What can hang from each mark:
z_926: z_280 z_410
z_410: z_926
z_775: z_860
z_63: z_280
z_937: z_280 z_860
z_280: z_410 z_775 z_860 z_926
z_860: z_280 z_775

Each row was made from one small tree. The marks that hang from a mark follow it in brackets, in the order of their numbers. Every link used is in the known rows. Write each row's tree.
Known rows:
z_937(z_860(z_280 z_775)):  -2 -16  14  15 -49  11  26  22   4  19  12 -64   4 -10  23   9 -16   8
z_63(z_280(z_860)):   6  -7   0 -19 -18   2   4   6  -7  -9 -11   1  -4 -14  27   2  -1   6
z_63(z_280(z_410(z_926) z_775 z_860)):   2 -13 -13  14 -38  33   6  12 -24 -11   5  19  -7 -19   5  -8  -4   1
z_860(z_280(z_926(z_410)) z_775):  26  -6   7  15 -68  42  24  19   0   1  17 -77   7  11  30   2 -24   3
z_410(z_926):   1 -13   1   7   2 -19  -7  -2 -14 -13   7  10  -4   1   4  -2  10   1
z_860(z_280 z_775):   9  -3   9   6 -47  13   7  17  -2  17  16 -46   6   1  16   6 -12   3
z_937(z_280(z_775 z_860 z_926(z_410))):   8 -16 -12  23 -48  40  45  10  -3 -32  -7 -23 -12 -10  14 -10 -16   4
z_937(z_280(z_775) z_860): -22 -16  -1  37 -29   6  30  14  10  -4  -3 -18 -14 -19 -28  -3  -6  10
z_926(z_280(z_775 z_860) z_410):   5  10 -16   5 -34  36  48   8   2  -4 -14 -37  -6  -6  12  -2 -24   1
z_63(z_280(z_775 z_860 z_926)):  -5 -10  -2   5 -35  37  24  14 -15 -31  -7   1  -7 -10   3  -7  -8   0
z_280(z_410 z_860):  10  -8 -12  -6 -14  28  12   2  -7   0  -4  11   3 -18  33  -4  -9  -4
z_410(z_926(z_280(z_775))):  -9   5  -6  23 -18  -8  13   9  -7 -15   2  -5  -9   2 -33  -3   0  -1
z_410(z_926(z_280(z_775 z_860))):  -8  -6  -9   9 -17  -3  29   7 -16 -25  -8   2 -10 -10   3  -5  -3  -2
z_860(z_775):   0  -3   1   9 -19  14   7  12  -1   9   9 -13   3  -1  -2   3  -9   0
z_937(z_280(z_410 z_926)):  13  -8  -5  23 -40  15   1  10  10 -23   3  -1  -5 -10 -14  -7  -1   2
z_926(z_280):   2  14  -2  -2 -12 -14   7   6  13  -5  -9 -18  -3   1 -13   4  -3   2
z_63(z_280):   4   4   4  -5 -18  -2 -12   7   3   1  -1  -6  -4  -2  -9   3   2   7
z_775(z_860(z_280)):  -3 -14   4  -8 -27 -13  14   7  -6   8   3 -34  -9  -6  59   3  -6   1
z_926(z_280(z_775 z_860)):  -9   7 -11   2 -20  17  37   9  -3 -12 -15  -9  -6 -11   0  -3 -14  -3
z_280(z_926(z_410)):  16  -4  -2   9 -22  29  19   2   2 -16   1 -30   0  10  11  -4 -11   0

Write each row's tree:
  1 -25   1  42 -62  29  27  27  15 -11   8 -32  -4 -23  -9  -2 -13   8
z_937(z_280(z_410 z_926) z_860(z_775))
  1   6  -7  26 -49  57   3  18  -4 -13   7  -2  -3  -4 -35  -8 -11  -2
z_63(z_280(z_410 z_775 z_926))
 -9   8 -17  14 -33  21  45  10   7   5  -9 -46 -17  -3  17  -1 -23  -1
z_926(z_280(z_775(z_860)) z_410)
  5 -10   1  -9 -37  17  11  18  -7   1  -1 -15  -1 -16  25   4  -9   7
z_63(z_280(z_860(z_775)))
  8   1  -2  27 -58  58  16  16  -8  -5  15 -27   4   0  -8  -8 -18  -7
z_860(z_280(z_410 z_775 z_926))
 12 -20 -11   2 -12  10   5   0 -20 -13   3  22  -1 -16  36  -7   1  -2
z_280(z_410(z_926) z_860)
-23 -16  -7  20 -17  23  32  10 -14 -21   0  -3 -15  -5  17  -9  -9  -8
z_280(z_775(z_860) z_926)
 19 -15  -5  -5 -22  33  34   1  -7 -26  -9 -24   0  -2  47  -5 -14  -1
z_280(z_860 z_926(z_410))
 19 -13   3  21 -58  18  -4  19 -14  14  29 -32   6  -4  17   1  -9   1
z_860(z_280(z_410(z_926)) z_775)
 -6 -19 -13  32 -48  25  43  12   2 -21  -2 -34 -24  -8  20  -9 -15   3
z_937(z_280(z_775(z_860) z_926(z_410)))
  6 -11 -11  13 -30  59  47   6 -13 -23  -5 -20  -3  -2  24 -10 -21  -4
z_280(z_775 z_860 z_926(z_410))
 -2 -19  -3  36 -54  20  20  24  18  13   8 -31  -5 -27  -9   2 -13  11
z_937(z_280(z_410) z_860(z_775))
 15  -3  -8 -10 -32  27  -1   9  -4   0  -6   5   0 -20  26  -1  -7   3
z_63(z_280(z_410 z_860))
 -9 -23   6  29 -40  -5  24  21  15   3   3 -35  -7 -21  -6   5  -6  14
z_937(z_280 z_860(z_775))
 14 -20  -6   6 -49  22   0  20 -19  -3  12   2  -1 -20  26  -1  -5   5
z_63(z_280(z_410(z_926) z_860(z_775)))
 -2 -17 -16  19 -20  35  18   5 -27 -11   6  24  -3 -17  13 -12  -7  -6
z_280(z_410(z_926) z_775 z_860)
 -5 -19   1  38 -50  28  22  16 -13   7  18 -32  -1 -14   2  -4 -11   3
z_937(z_860(z_280(z_410(z_926) z_775)))
-16 -19 -18  28 -19  20  14   8 -22  -1  12  15 -15 -14  18 -11  -5  -7
z_280(z_410(z_926) z_775(z_860))
